Each row comes from the steps of one path. Every step used is in the known rows, and no mark comes twice. Write the path behind each row, first mark first.
In the rows, 128 means zero.
Known rows
P, S, N, G: [131 105 181 115 185 155 123  90 106 176 185 152 147 132 126 143 111 160
 141  95 135 112 151 157 136 128 110]
J, W, B, L, P: [117 106 103 146 136  55 104 176 114 105 126 113 131 194 149 108 151 126
 137 120 159 155 134 108 149  20 120]
E, J: [154 138 124 123 138 123 117 142 103 154 126 111 132 150 194 133 149 112
 136 118 106 135  95 131 138  83 110]
C, B, W: [149 130  89  96 108 117 110 139 107 132 130 106 119  99 162  93 153 115
 139 109 115 175 141 155 162  68 132]
L, B, W, J, E: [169 134 118 114  70  90  80 175 119 129 116 148 126 137 160  96 140 145
 125 131 118 191 126 169 140  71 154]
N, G: [137 101 140 109 159 133 130 109 107 157 153 128 138 134 153 123 136 128
 136 102 134 124 111 151 133 103 105]
J, W, B: [131 126 113 127 131 102 108 174 104 142 124 117 140 180 179 109 139 144
 126 103 136 165 123 117 123  57 122]
V, N, G, P: [ 95 107 156 106 188 139 119  87 136 151 187 161 137 132 159 136 120 163
 170 103 146 108 132 147 121 134 110]
C, B, L, P, S: [151 108 119 119 155  96 118 129 118 123 151  81 122 116 115 115 136 115
 143 117 117 135 163 124 160  47  87]
S, N: [136 110 134 125 181 142 127 122 102 170 156 113 136 129 151 132 135 137
 136  94 126 127 140 152 138  98 131]
X, E, J, W, B: [158 181 119 145 101  92 101 199  91 141  87 140 146 194 238 144 153 116
 123 132 133 179  86 100 113  65 129]
W, J: [150 108 128 119 140 128 111 150 118 171 133 107 132 142 179 117 145 136
 141 112 126 149 115 145 123  79 116]
X, E, J, W, B, C, H: [167 163 122 154  83  91 109 212 120 134  55 145 120 177 218 128 151  83
  74 103 154 177  90  63 115  43 122]
L, P, S, N: [130 103 163 139 192 137 123 112 117 167 191 113 155 147 132 153 116 146
 141 112 128 123 179 148 157 101 104]
J, E, X: [205 128 137 129 109 102 134 169  80 193  89 108 154 134 186 152 129 124
 109 138 133 147  86 132  93  91 117]
S, N, G, P, L: [ 98 114 175 131 207 145  97  98 116 148 205 151 151 105 114 140 111 182
 155  98 119  91 138 131 160 141 117]
N, G, P, L, B, W, J, E, X: [161 156 168 125  74  80  62 167 110 110 138 184 156 107 147 123 113 180
 137 151 128 165 103 139 141 118 144]
V, N, G, P, L, B, C: [106 126 165 104 180 130  96 101 160  70 183 151 119  90  99 116  98 173
 141  78 114 114 153 119 154 105 126]
V, N, G: [110  95 142  89 172 134 131  92 124 154 160 142 126 141 163 129 129 143
 152 100 145 115 130 163 121 103 127]
L, P, G, N: [139 117 167 166 201 123 137  99 141 177 206 130 164 153 131 141 140 134
 168 110 141 127 148 157 157 113 105]
B, L, P, G: [148  92 141 151 174  82 126 117 122 126 172 111 135 149 116 134 151 113
 151 112 158 116 136 145 175  65  94]
E, J, W, B: [133 157 113 134 110  97  95 180  98 133 110 139 137 198 209 120 146 132
 129 119 125 164  95 110 128  55 126]
V, N, G, P, L, B: [ 86 127 158  96 193 128  96  96 142  86 203 142 132 100 118 120 102 182
 163  95 101 106 156 133 154 119 125]
L, B, W: [146 131 107 104 116 106 107 141 114  94 143 110 123 118 148  94 143 122
 135 102 110 176 152 157 171  75 140]
X, E, J: [178 163 130 133 128 117 124 160  95 161 101 111 141 145 223 157 155  95
 128 131 113 149  88 121 125  93 113]
P, S, N: [147 112 163 121 186 151 122 115 108 182 171 113 143 130 137 145 117 156
 137  96 120 124 162 143 137 110 112]
X, E, J, W: [166 178 128 141 107 106 110 177  91 155  98 133 143 170 233 142 159 104
 132 142 136 158  86 118 124  86 118]

Which path is each row?
[147 138 145 130 166 123  95 143 143  80 162  97 127  82 100 112 110 152
 122  81  87 135 147  94 168  88 108]
G, P, L, B, C
[108 135 147 109 142 110  78 117 127  72 192 147 138  92 110 101 120 167
 154 107 104 140 150 136 193 118 126]
N, G, P, L, B, W
[143 160 111 162 105  43  98 200 101 102  89 136 137 207 208 141 165  98
 134 149 156 169  98  92 139  29 126]
X, E, J, W, B, L, P
[159 169 111 145  98  58  97 204  91 117  68 134 126 192 213 132 165 107
 128 132 147 170  83  88 120  38 133]
X, E, J, W, B, L
[121 124 148 178 171  63 110 144 137 131 175 152 148 200 121 116 151 145
 168 111 175 146 143 123 152  57 124]
J, W, B, L, P, G, N
[131 137 159 119  97  95  52 152 132 106 164 186 141 110 124 102 116 190
 144 135 113 155 123 148 162 114 141]
N, G, P, L, B, W, J, E
[122 142 129 115 143 105  78 143 128  79 178 108 135  90 122 102 124 162
 150 108  87 151 161 122 193  99 128]
G, P, L, B, W
[137 119 141 134 162 123 103 153 154  91 150  94 116  72  98 100 111 130
  95  69  94 124 152  72 169  79 100]
G, P, L, B, C, H
[200 151 110 114  39  88  92 189  89 170  75 144 136 113 198 116 146 128
 121 153 138 200  95 157 110  70 150]
C, B, W, J, E, X
[151 126 119 134 118 103 108 177 121 126 104 126 125 170 160 107 136 135
 105  87 151 173 120 101 124  43 123]
J, W, B, C
[143 154 122 132 116 111 103 159  98 147 123 132 135 175 203 118 152 121
 138 130 128 143  93 128 136  76 115]
E, J, W
[ 85 106 166 101 200 134 101  94 139 138 194 140 138 112 137 137 111 184
 166 105 122  91 139 129 143 128 115]
V, N, G, P, L
[140 106  90 124 149  86 122 136 114 112 135  82 115 114 130 104 154  97
 144 115 124 140 140 132 161  35 107]
C, B, L, P
[156 114  90 106 143 102 121 141 103 126 116  80 104  97 135  96 154 107
 138  98 115 141 124 128 141  45 114]
C, B, L
[109  86 164 136 183  92 111 113 116 124 176 154 140 170 101 143 119 153
 143 101 156 123 164 130 152  70 117]
W, B, L, P, S, N, G
[ 98 134 168 126 202 139  92 100 120  97 213 152 146  94  95 122 102 180
 152  87  98 106 154 135 171 132 128]
S, N, G, P, L, B
[100 133 164 152 141  75  84 137 109 107 160 198 141 214 141 137 130 151
 148 129 166 131 134 120 155  61 123]
E, J, W, B, L, P, S, N, G
[145 111 119 110 104 110  94 154 121 154 130 126 126 141 181 104 156 136
 146 123 140 175 127 159 150  78 137]
B, W, J
[107 113 165 137 196 151 115  90 113 161 196 172 149 125 137 138 120 160
 159  96 145 108 130 148 139 147 112]
S, N, G, P
[136 131 116  98 128 100  89 149 117  83 152  88 125  97 126  96 134 143
 130 105  86 159 161 139 193  69 145]
P, L, B, W
[123 111 153 126 174 139 119 103 118 155 180 147 147 126 148 129 125 147
 156 105 136 116 113 134 134 134  89]
N, G, P
[ 97 103 162 144 162  81  97 130 113 116 174 176 143 195 110 128 122 163
 145 112 178 131 161 126 151  64 121]
J, W, B, L, P, S, N, G
[134 113 181 122 179 148 115  97 123 165 193 146 156 125 134 141 108 166
 155 107 130 113 135 126 133 146  68]
N, G, P, S
[199 153 127 119  47  77  91 191  96 132  88 147 140 133 184 116 137 134
 119 146 133 202 106 159 119  76 157]
L, B, W, J, E, X
[120 103 147 123 175 113 114  91 112 123 183 146 128 116  92 123 125 134
 151 107 141 116 167 150 163  78 109]
C, B, L, P, S, N, G
